In the rows, zero is written as 128.
Known rows, with every way that one mark hangs from another:
k341(k281(k799(k73(k975)))): [120 151  78 112 110  88  67 128 162 170 108 115 118 121 132 143  74]
k73(k799): [107 166  71  94 112 129 153 138 146 123 118 102  80 101 153 173 137]
k281(k799): [112 189  94 102 106 112 101 128 136 145 118 127 101 114 134 169 112]
k341(k281(k799)): [ 92 153  79  99 106 102 103 120 179 157 112 122 116 114 130 178  89]
k975(k92): [107 157 110  91 102 146 118 121 149 114 170 102 133  68 127 157 154]
k341(k281(k799(k73(k516(k660))))): [ 87 149  90  88 106  93  84 141 160 163 111 108 127 138 108 160  73]
k73(k975): [145 154  99 110 146 124  94 155 151 174 131 118  99  95 180 168 131]
k281(k341 k799(k73(k516(k660) k975(k92)))): [144 153 130 133 145 109  41 162 106 143 115 149 119 110 134 142  96]
k362(k92): [119 157  84  97 135 160 111 156 160 138 142 109 120  85 119 166 103]
k281(k341 k799(k73(k516(k660) k975(k92(k362))))): [147 142 117 121 143 107  42 174  91 142 110 144 133 112 133 123 101]
k341(k281(k799(k73(k516 k975(k92))))): [108 130  85 112 120  92  65 126 139 143 118 117 128 110 107 140  88]
k799(k73): [112 177 104  86 109 130  74 139 146 152 145  75 135 129 147 150 105]
k975(k73(k516(k660) k799) k92(k362)): [ 88  91 106  61  98 139 146 150  95  84 181  86 141  78  69 126 169]
k281(k341 k799): [124 175 113 126 136 130  75 138 148 141 114 152 110 108 164 189 102]
k281(k341): [114 158 121 109 151 161  87 148 174 146 140 125 127 102 189 209 120]
k281(k799(k73(k516))): [102 180  98  97 121 105  62 140 104 138 113 109 117 144 112 154  93]

Rows:
[ 87  85  96  72 113 147 128 136  86  68 181  81 144  77  77 131 168]
k975(k73(k516 k799) k92(k362))
[104 110 114  72  89 155 106 124 122 100 207  79 169  66  97 123 162]
k975(k73 k92(k362))
[130 129 109  82 130 112  72 182  98 152 139  92 143 113 120 109 128]
k799(k73(k516(k660) k975(k92(k362))))
[127 118  96 104 143 109 150 174 104 121 123 125  75  75 120 148 159]
k73(k516(k660) k799 k975(k92))
[119 135 118  88 166 117 105 191 133 180 124 124  97 117 154 187 132]
k73(k516(k660) k975)
[124 129  88  98 156 105 147 189 116 152  99 125  61 107 147 172 139]
k73(k516(k660) k799 k975)
[125 150 115  88 145 113  66 180 122 175 130  94 120 137 142 148 108]
k799(k73(k516(k660) k975))
[127 141 122  94 132 116  69 168 112 152 147  96 130 110 121 128 124]
k799(k73(k516(k660) k975(k92)))
[ 97 159  79 100  96  96  77 120 167 159 114 106 127 127 121 154  74]
k341(k281(k799(k73)))
[148 159 106 111 116 120  61 140 128 148 154  93 130  93 141 113 121]
k799(k73(k975(k92)))
[142 161 124 130 155 107  37 171 114 162 102 147 112 130 150 157  83]
k281(k341 k799(k73(k516(k660) k975)))
[ 85 145  83  96 116 100  71 130 153 152 110 106 128 136 113 164  74]
k341(k281(k799(k73(k516))))
[125 123  77 110 176 117 125 170 106 131  99 120  65 105 156 179 138]
k73(k516 k799 k975)
[ 81 144  91  73 132 123 165 173 127 129 111 106  78 121 126 192 137]
k73(k516(k660) k799)
[131 103  79  89 139 107 152 189  87 120 109 120  89  77 117 125 164]
k73(k516(k660) k799 k975(k92(k362)))
[120 146  83 117 102  91  70 119 154 151 122 115 127 100 115 127  87]
k341(k281(k799(k73(k975(k92)))))
